What can hang from each mark
J681: J800
J311: J23 J165
J403: J444
J440: J226
J226: J440 J444
J23: J311 J444
J800: J681
J165: J311
J444: J23 J226 J403 J800

Each row was made from one small tree. Brackets hold a mark, then the marks that hang from it, in the order of their numbers. Every link used is in the known rows. Write each row's tree.
Known rows
(J23 J311 (J444 J226 J403)): [-15   2  -2   8 -11   3  -2  -5   8  15  10  -1  -8  -2  21 -33 -21 -15
  33 -14   7  -3  10  -1   5 -11   5   2   7 -35  11   3  -2  -2   6  -6
  11 -12  -8   9  17   3 -16 -16]
(J440 J226): [  5  -3  -5  -4  -2   8   1  -1   3   0 -10  -1   1  -8  14   8   0  19
  -1   3  12  -1  -6  -1   3 -13   1  -8  -1  12  -4   3   6  -8  17  -4
 -11   6  -3   8   4   6   2   1]
(J403 (J444 J23 (J226 J440))): [ -2 -11  -3   5 -25   1  -2  -4  -5 -12 -10   5  -5 -15   3   4 -10 -22
 -28  -2  28  -6  13   3   2 -22  10  -3   1  -2  -4  -4   8   4  27   5
   0  -7  -8  12  31   6  -2 -16]
(J165 (J311 J23)): [ -1   0   0   2   8 -25   3  -3  10  -5  11  -6  -3  -9  15 -12   3  -6
  43  -5  -5   8   6  -5  -5  21   1   7   1  -2   8  12   3  -4  13 -10
   3   3   1 -15 -24  11  -3   3]
(J440 (J226 (J444 J403))): [  7  -1  -9  -5   1  17   0  -2   5   1 -36  -7   2  -4  29   3  -7   5
   9   9  31  -8   0  -2   8 -13   1 -23  -6   9  -4   7   6 -19  19  -8
 -12   8  -5   8   9   5 -10 -13]
(J311 J23 J165): [-10   1   3  -2   7 -25   3   0   8  -5  -6   0   0   3  15 -20   5  -7
  26 -12   9  17   9  -4  -9  13   1   5   3  -6   6  10  -8  -2  25 -10
   5   3   1  -2 -21  10  -5   1]
(J226 J440 (J444 J23 J403 J800)): [ 11  -4  -5   0  -8  10   4   6  -7 -14 -35  -1   6  22  15   6 -21   8
 -24  10  47 -12  -7   4  14 -11   2 -39 -14  16  -2  -1   7 -27  -4  -3
  -2   6  -1   7  26  -2 -18 -22]
(J444 (J226 J440)): [  3  -6  -7  -3 -11   3   0  -6  -3   7   4  11  -7 -11  12  -4 -14   5
 -18  -5  23 -10 -11   3   7  -4  -1  -5   8   9   2   6  13 -24  23   0
 -12  -2  -7  19  17  18   3   2]
(J311 J165): [ -9   0   3  -6   2 -25   4   4   3   0  -5   3  -1  -7  10 -14   0  -2
   1  -6   3  11   9  -5  -6  -2  -3   6   0  -3   2   7  -8   1  20  -5
  -1   1  -1  11  -1  -1   2  12]
(J681 J800): [  3   3  -3  -3   4 -11  -4  -9  -3   2   5  -4   5 -28  -3  17  -4  20
   8   1   7  -8   0  -7  -5  -3   0  -1   1  11 -10  -5  -2   2  -2  -4
  -9  -2  -2 -11  -4  -7   0  18]
(J403 (J444 (J23 J311) J226 J800)): [ -6  -7   6   8 -26   0   6   7  -6 -16   1  -3  -1 -12   0  13  -7 -12
 -32  -1  12   6  14   2   2 -18   8  -9   1 -27   4  -6  -8  18   9   0
  11  -1  -6  14  29 -30 -18 -11]
(J444 J800): [  4  -1   5   0  -3   7   6   2  -4   9   3   2   6   0  -1  24  -4  15
 -12   3   1  -6  -8   6  10  -2   0  -8  -4   4   6  -2   2 -10 -15   3
  -3   6   3   6   6  -4  -6   3]
(J23 (J311 J165) J444): [-22   2   7   1   0 -32   3   3   7   4  13   2  -5   3  22 -41  -8   9
  30 -16  -3  17  10  -5  -3 -10   3   5   4 -27   9   9  -5  10  19 -11
  15  -7  -2  16   2  -8 -11   6]
(J226 J440): [  6  -3  -6  -3  -2  -2   0  -4  -2   5  -4   9  -2   3  13  -5  -6  15
 -10  -2  17  -6  -8   3   8  -3  -2  -8   5  11   0   2  13 -10  13   0
  -6   1  -1   9   7  16   1  -3]
(J226 (J444 J23 J800)): [  5  -4   4   1  -7   5   5  11 -11 -24 -18  -8   6  17  -6  21 -11  10
 -22  10  19  -3 -10   1   2  -7   4 -27 -19  14  -2  -4   3 -14 -10  -3
   4   6   1   2  13 -21 -13  -3]
(J311 (J23 (J444 J403 J800)) J165): [-17   3   9   5   1 -10   6  -7  12  21  -4   0   7   9  17  -7 -14  -3
  56 -13  10   0   9   6   8   1  11   1  -8 -13  24   5  -4 -12  -7  -7
   9   0   4   2  -8  20 -23 -18]
(J311 (J23 (J444 J226)) J165): [-23  -1   7   3  -6 -18   1  -7   8  10  14   3  -6  -7  14 -19 -13 -11
  52 -21   7   4   3   0  -7   4  10  15   1  -9  16  11   3 -15  25  -7
   8  -8  -4   8  -8  22  -8  -1]
(J226 (J444 (J23 J311) J403 J800)): [  2   1  -1   5  -5   1   4  14  -2 -26 -26 -11   4  25  17 -12 -13   2
 -14   8  31   6   4  -4   5  -5  -1 -37 -11 -15  -1  -2  -9  -5  -7 -11
  11   6  -2   1  19 -32 -26 -17]
(J403 (J444 J226 (J800 J681))): [  2  -6   7   8 -15  20   1 -13  -5   3   9   6   0 -45 -11  43  -1 -17
 -18   0   1 -23  -3   5   7  -5  16  -3  19   2   5  -4  23 -12   0   5
 -16   6  -4  18  29 -13 -13  15]
(J226 (J444 J800)): [  6  -3   4  -4  -3  10   6   1  -8   3 -13  -1   4   1   7  28  -9  18
 -10   8  10 -11 -17   6  12  -3   1 -21  -8  14   5   1  11 -21  -8  -1
  -4   9   2  10   7  -9 -12   4]
(J440 (J226 J444)): [  7  -5  -5  -7   0  10   1   0  -1  -5 -22  -5  -1  -9  23  12  -4  22
  -2   8  21  -5 -13  -1   4 -13   0 -22  -4  20  -6   8  13 -20  25  -7
 -11   8  -4  13   6   1  -3   3]
(J226 (J444 J23 J403 J800)): [  4  -1   1   4  -6  10   4  10  -5 -19 -29  -8   7  19   1  11 -15  -6
 -15  11  29  -7   2   1   6  -8   2 -30 -20   6  -1  -4  -4 -15 -16  -4
   4   5  -1  -3  17 -18 -19 -19]
(J800 J681): [  5   2   1   6   6   5  -3  -6   0 -15   6   2   1 -13  -9  -2   4  -5
   1   0   1 -10  -7  -6  -5   8   7  -6  15  10  -6   0  14 -14  -1  -5
 -11   4  -1  -3   7  -9  -5  19]
(J165 (J311 (J23 (J444 J403 J800)))): [ -9   2   6   8   3  -9   5 -11  13  19  11  -5   4  -3  18  -1 -16  -2
  72  -8  -7  -8   8   5  13  10  12   4  -8 -11  23   4  10 -16 -15  -6
   9  -1   4 -12 -12  20 -21 -17]
(J311 (J23 J444) J165): [-21   1   9   3   4 -22   1  -6  10   7   8   1   0   6  13 -21  -6  -3
  62 -18   2   8   6  -1  -6   4  11  10  -2  -9  14   8   0  -4  15  -8
  14  -6   2  -2 -18  19 -10  -6]
(J311 (J23 J444)): [-11   1   5   8   1   1  -4 -10   7   8  13  -2   2  13   4  -8  -7   0
  62 -11  -1  -2  -3   5   0   5  14   7  -3  -7  11   2   9  -3  -3  -2
  14  -6   4 -13 -16  21 -12 -18]
(J311 (J23 (J444 J403)) J165): [-20   4   6   4   6 -17  -1  -8  16  11  -4  -2   2   8  19 -32 -10 -18
  69 -16  11   6  19  -1  -2   2  10  10  -2 -16  16   8  -7  -3  10  -9
  14  -6   1  -6 -13  23 -16 -22]
(J23 J311 (J444 J403)): [-13   5   1   7  -1   0  -3  -4  10   9   3  -3  -2  13  19 -37 -14  -5
  38  -9   2   2  14  -1   7  -9   5  -1   3 -32  10   0  -3  10  -3  -6
  15  -9  -2   0   8   0 -19 -21]

Write each row's tree
[  1  -7  -7   4 -17  -5   0   5  -6 -18  -1   5  -5   3   3 -11 -16  -1
 -28  -2  34  -4  -5  -2  -1  -9   2 -12  -2  12  -6   0   4 -18  22  -2
  -2  -5  -9   9  22   7   3  -3] : (J444 J23 (J226 J440))
[-10   3   4   7  -5   5   3  -3   6  18   9  -1   4  14  18 -14 -18  12
  26  -6   1  -4   4   4  17 -12   7 -10  -1 -28  16  -2  -1  -1 -19  -5
  13  -3   1   8  13  -6 -25 -19] : (J23 J311 (J444 J403 J800))
[  5  -6  -5  -1  -6   6   0   9  -4 -31 -26 -10   2   7  12   5  -5  16
 -10  10  31   1  -7  -6  -5 -19   4 -28 -16  22 -14   3   5 -17  24  -8
  -3   5  -6   4  11 -12  -5  -5] : (J440 (J226 (J444 J23)))
[-16  -1   0   2 -12 -37   5  18   1 -33   2  -1  -8  -1  10 -42  -7 -10
 -21 -11  19  26  15 -14 -17  -8  -4  -5   3 -22  -4   9 -21   4  37 -14
  10  -4 -10  16  13 -25  -5  10] : (J444 (J23 (J311 J165)) J226)
[ 16  -2  -5   2   5  19   1 -11  -4  -2 -24   7   4  -5  18  14 -14   9
 -12   7  38 -29 -19   1  17   2   7 -37  11  23   1   5  31 -46  -5  -8
 -23  13  -1  13  28   1 -20   5] : (J226 J440 (J444 J403 (J800 J681)))
[-11  -4   8   5  -9 -12   8 -10   6  18  32  -2  -3 -18  12  11 -19   6
  59 -13 -11 -11  -8   5   8   9  12  10  -4  -2  24   9  18 -28  -1  -5
   3  -2  -2   2  -7  18 -12   5] : (J165 (J311 (J23 (J444 J226 J800))))
[-20  -2  11   3 -10 -13   7  -6   4  19  14   4   0  -6  10   6 -17   5
  41 -18   8  -2  -7   6   3   2  12   7  -3  -6  23   8   5 -22  10  -5
   5  -2  -2  15  -4  16 -14   2] : (J311 (J23 (J444 J226 J800)) J165)
[-15   0  -1   8  -3 -12   0 -14  16  16  16  -6  -7 -17  20 -22 -19 -28
  79 -16  -3  -8  13  -1   2  12   9  16  -1 -15  19  11   8 -20   8  -9
   6  -9  -6  -9  -8  28 -12 -11] : (J165 (J311 (J23 (J444 J226 J403))))
[  7  -3 -10   0  -4   2  -2   3  -2 -21 -34  -4   0  22  17 -18 -16  -9
 -10   6  44  -7   5  -4   5  -9   0 -30 -11  12  -6   2   3 -18  14  -7
   0   0  -5  -1  21   3 -10 -24] : (J226 J440 (J444 J23 J403))
[-16   2  -3   4 -10 -29   3  16   7 -26 -11  -4  -7   4  18 -52 -11 -28
 -12 -10  31  22  28 -15 -13  -4  -6  -7   1 -31   0   7 -27   5  33 -16
  10  -4 -11  12  19 -24 -11  -5] : (J444 (J23 (J311 J165)) J226 J403)
[  8  -2 -11  -4   1   7  -1  -7   0   5 -31   3  -2   8  29 -11 -14  -2
   4   4  36 -14  -5   2  14  -4  -2 -25   1  11   1   7  14 -23  14  -5
  -9   3  -3   8  15  14  -9 -16] : (J226 J440 (J444 J403))
[ -3   5   7  17   5  19  -2 -16   9   6   8   0   9   4   1   8  -9  -6
  58  -7   9 -21  -7   5   8  11  23  -8   8   0  16  -2  21 -26 -29  -6
  -1   2   4 -14   1   9 -29 -12] : (J311 (J23 (J444 J403 (J800 J681))))
[ 10  -4  -4   0  -8  18   5  10  -2 -18 -35  -9   9   9  16  21 -14  16
 -15  16  40  -8  -4  -1   9 -19   5 -37 -20  18  -5  -1   0 -26   3  -8
  -7  11  -4   6  20 -11 -18 -18] : (J440 (J226 (J444 J23 J403 J800)))
[-11   3   1   8   6 -16   0 -13  18  13  11  -8  -1  -2  21 -24 -11 -19
  88 -12  -8  -3  15  -1   3  13  11  13  -4 -14  17   7   6  -7  -1 -10
  12  -7   0 -18 -17  24 -15 -17] : (J165 (J311 (J23 (J444 J403))))
[-22   2   2   5  -4 -11   0 -10  14  16   2   0  -5  -5  20 -27 -18 -28
  62 -20  16   1  14  -1  -3   1  11  12  -1 -18  18  10  -5 -14  20  -9
   8  -9  -5   3  -3  26 -13 -17] : (J311 (J23 (J444 J226 J403)) J165)
[ -4   2   7   8   0 -29   6  15  -1 -44   3  -1   4   1  -1 -22   1   5
 -25  -3  18  16   3 -15 -13   4   4 -23  10  -7  -4   3  -4  -5   7 -18
   2  10  -2  11  16 -43 -17  26] : (J444 (J23 (J311 J165)) (J800 J681))
[ 10  -6  -1  -7  -4  18   6   2  -6   4 -19  -1   5  -8  20  34  -8  37
 -12  11  24 -12 -21   4  14 -15   2 -28  -8  23   1   5  18 -30  10  -4
 -14  15  -2  20  11  -3 -10   5] : (J440 (J226 (J444 J800)))
[-15  -3   3   6  -4 -17   1 -11  10   8  27  -3  -9 -18  13 -12 -16  -9
  70 -17  -9  -6   1  -2  -3  10  11  18   0  -7  15  12  14 -20  15  -8
   7  -9  -5  -4 -12  24  -6   4] : (J165 (J311 (J23 (J444 J226))))
[ 15  -4  -1   0   2  20   3  -5  -5 -13 -16   1   6 -22  11  36  -2  31
 -12  12  25 -21 -30  -2   8  -7   8 -34   6  36  -6   6  34 -43   9  -9
 -25  19  -3  17  16 -13 -14  23] : (J440 (J226 (J444 (J800 J681))))
[ -4   0  11  13   8 -11   3 -15   8   0  30  -2   3 -19   3   8  -7   9
  67 -10 -13 -14 -12  -2   3  18  19  -1   8   9  14   7  32 -31 -13 -10
  -3   5   4 -11 -10   4 -19  18] : (J165 (J311 (J23 (J444 (J800 J681)))))
[  5  -7  -2   3 -21   4   5   6  -9 -11   0   6   0   4   1  14 -20  15
 -42   0  33 -11 -14   5   8 -11   3 -19  -6  17   1  -2   7 -28   7   0
  -6   1  -5  16  28   2  -4  -2] : (J444 J23 (J226 J440) J800)
[-18   4   8   2  -2 -21   8   0   8  17  -1   1   3   5  25 -25 -17   7
  29 -11   6   8  14   1  11 -14   3  -5   0 -32  18   5  -7   0   0 -11
  12  -1   0  18  10  -8 -23  -7] : (J23 (J311 J165) (J444 J403 J800))
[ -1  -6   9   7 -17   5   4   3  -6 -11  -7  -3   9  -5 -13  31   0 -12
 -23   7   3  -2  14   7   5 -18  13  -6 -11  -5   1 -13  -2  21 -10   8
   9   1   2   0  19 -20 -12 -15] : (J403 (J444 J23 J800))
[ 11  -3  -4  -6  -3  22   5  -1   0  10 -34  -4   7  -5  27  29 -12  21
  -2  14  30 -14 -10   4  18 -15   2 -29  -8  14   1   4  10 -29   4  -5
 -15  14  -2  15  14   1 -16 -10] : (J440 (J226 (J444 J403 J800)))
[ -2   0  11  10   0  13   1 -10  -2   5  22   4   6 -10 -12  20 -11  14
  23  -4  -5 -23 -19   3   8  -1  18  -8   6  13   7  -4  28 -27 -26  -1
  -6   2   2   3  13  -5 -15  15] : (J23 (J444 (J800 J681)))
[-10  -6   0   8 -22  -6  -1   6  -1 -24   0  -5  -7 -14   3 -13  -1 -28
 -19  -5  12  13  22  -4  -7 -17   6  -1   5 -31  -1  -4 -11  28  25  -2
  14  -6  -8   7  24 -25 -13 -13] : (J403 (J444 (J23 J311) J226))
[-19  -5   0  -2 -12 -29   3  -4   5  10  15  11 -13  -7  35 -45 -22  15
  14 -21  21   6  -1  -3   5 -14   0   0  14 -18  11  15   9 -14  43 -11
   3  -9  -9  35  18  12  -7   8] : (J23 (J311 J165) (J444 (J226 J440)))
[  5  -4  -6   6 -19   8   6   4  -4  -4 -13   5   2   7   6   3 -24  -2
 -32   1  40 -14   0   4  12 -11   3 -22  -7   8   5  -4   1 -28   0  -1
  -6   0  -6  11  33   6  -9 -17] : (J444 J23 (J226 J440) J403 J800)
[ -4   5   6  12   0  10   0  -8   6   2   9   0   4   0   9 -11 -13   3
  29  -6   5 -14  -3  -2  11  -1  14 -17  14 -17   9  -2  15 -15 -21 -10
   0   2   0   3  20 -17 -30  -1] : (J23 J311 (J444 J403 (J800 J681)))
[-12  -1   5   5   5 -23   0 -11  12   6  21  -6  -3  -4  13 -17  -8  -1
  79 -13 -15   1   4  -1   0  13  10  14  -4  -5  14   9  12  -6   5  -8
  11  -5   2 -13 -23  20  -8  -3] : (J165 (J311 (J23 J444)))
[-11   1   3   7 -15   9   4  -3   4  22  11   1  -2  -1  16  -9 -25   2
  20  -9   7  -9   1   4  16 -12   5  -7   3 -29  19   0   2 -13  -9  -4
   7  -5  -5  16  23   1 -24 -14] : (J23 J311 (J444 J226 J403 J800))
[ 10   1   1  12   1  14   1   5  -4 -34 -22  -7   8   4  -5  11 -10 -13
 -12  11  31 -16  -6  -5   1   0  11 -36  -5  17  -6  -4  10 -29 -20  -9
  -6  10  -2  -5  24 -29 -24   1] : (J226 (J444 J23 J403 (J800 J681)))
[ -5   2  10  13   0   2   1  -7   0  -5  22   2   3  -4   3  -5 -10  20
  19  -8  -3 -10 -15  -1   7  -3  14 -13  15  -8   8  -1  23 -15 -18  -9
   1   2   2   9  15 -17 -24  14] : (J23 J311 (J444 (J800 J681)))
[ -3  -8   6   1 -22  15   5  -8  -6  18   3   4   0 -34  -4  43  -7 -13
 -18   1   0 -13   4  12  13 -15   8   4   3  -9  11  -4   9   3   2   9
  -5   2  -2  19  21  -2  -9  -5] : (J403 (J444 J226 J800))
[-16  -4   6   3 -10 -35   4   9   4 -29 -11  -5  -2  -5  11 -32   6 -24
 -13  -5   7  30  34  -9 -12 -16   3   0   1 -33  -2   1 -20  41  35  -7
  19  -3  -3  11  13 -32 -12  -6] : (J403 (J444 (J23 (J311 J165))))
[ 10  -7   0  -1  -9  10   6  12  -8 -23 -23  -8   8   6  10  29  -9  32
 -22  13  32  -6 -16   0   5 -19   6 -36 -19  25  -7   0   7 -24   7  -7
  -6  12  -3  10  16 -16 -11  -3] : (J440 (J226 (J444 J23 J800)))
[ 11  -3  -6  -5  -2  14   5  -6  -4  13 -31   4   4   8  27  14 -19  13
 -14   7  36 -18 -12   8  24  -7  -1 -31  -3  14   7   4  18 -34  -2  -2
 -11   9   0  15  20  12 -16 -14] : (J226 J440 (J444 J403 J800))
[ -9  -2  10   5   2 -16   6 -10   8  16  25  -4   2  -4  12   8 -12  14
  63  -8 -14  -5  -6   5   8   9  13   6  -7  -1  20   6  15 -16 -11  -6
   8   0   4  -7 -16  16 -14   0] : (J165 (J311 (J23 (J444 J800))))
[-12  -3   5   1 -15 -31  10  20  -3 -26   2   0  -3  -1  10 -19 -11   5
 -36  -7  21  20   5  -9  -7  -8  -3 -14  -1 -18   5   6 -18  -5  23 -13
   7   2  -7  22  20 -31 -12  13] : (J444 (J23 (J311 J165)) J226 J800)
[  2 -12   1   5 -29   6   4  -3 -10  -3  -6   8   1 -17  -1  29 -14  -6
 -41   1  26 -12   3  10  12 -21  11 -12  -3   2   4  -7  11  -4  13   7
  -2  -1  -4  20  35  -1  -8 -15] : (J403 (J444 J23 (J226 J440) J800))
[ -7  -2  -3   8 -15 -12   0  13  -2 -31   7  -4  -7   7   3 -28  -9  -8
 -24  -5  18  14   6  -9 -11  -4  -1  -9   2 -18  -5   1 -14   5  18  -9
  11  -5  -9   4  17 -23  -7  -1] : (J444 (J23 J311) J226)
[ 14  -6   1   5  -3  15   3   7  -7 -38 -18  -5   9  -7   1  28  -5  26
 -22  14  34 -14 -23  -8  -2 -12  12 -42  -4  36 -14   0  23 -40   4 -11
 -18  16  -5   8  21 -25 -15  16] : (J440 (J226 (J444 J23 (J800 J681))))
[  2   1   2   7  -8   7   4  11  -1 -12 -14  -5  10  18  -7   8 -11  -9
 -15   7  17  -2  10   1   4  -8   4 -17 -16  -1   2 -10 -13  -6 -22   0
   7   2   1  -8  15 -11 -15 -19] : (J444 J23 J403 J800)
[-21   5   3   1   1 -26   0   0  13  10  -1  -1  -3   5  28 -51 -14  -8
  39 -15   7  13  21  -7   1 -11   2   1   3 -39  12   8 -12   8  14 -13
  14  -7  -3  11   6  -4 -16  -8] : (J23 (J311 J165) (J444 J403))
[  6  -6  -3  -3 -15   8   6  -4  -7  16   7  13  -2 -11  10  22 -18  19
 -29  -2  24 -17 -21  10  17  -7   0 -13   6  13   8   3  17 -32   8   2
 -16   4  -4  25  22  15  -3   3] : (J444 (J226 J440) J800)
[ -5   0   5  13  -9  23  -1 -13   2  13  15   4   2 -22  -6  13 -23 -10
  23  -5   9 -30 -10   3  11  -6  16  -5   8   3  13  -3  22 -37 -22  -2
 -11  -2  -5   8  28   2 -18   4] : (J23 (J444 J226 J403 (J800 J681)))
[ -4  -4  -1   4 -17  16   3 -13   0  34   6  11  -1  -5  18   9 -34   7
  13  -7  26 -28  -9  12  25 -17   9  -8  -1   2  18  -2  19 -36  -7   2
  -7  -6  -4  19  29  27 -14 -17] : (J23 (J444 (J226 J440) J403 J800))
[  2   0  -1   2 -12  16   5  -1  -1  18  -4   2   1 -11   5  17 -16 -10
 -10   1  14 -15   0   6  13  -1   0  -5   0  -5  11  -1  -2 -22 -10   2
  -8   2  -4  11  20   3 -10  -8] : (J444 J226 J403 J800)
[ 12  -2  -7   6  -8  18   2 -12  -1   7  -2  13   0 -21  10  11 -17  -3
 -20   0  35 -30 -16   3  16   4   6 -21  20  16   6   3  25 -48   0  -4
 -26   7  -6  17  34   8 -13   7] : (J444 (J226 J440) J403 (J800 J681))
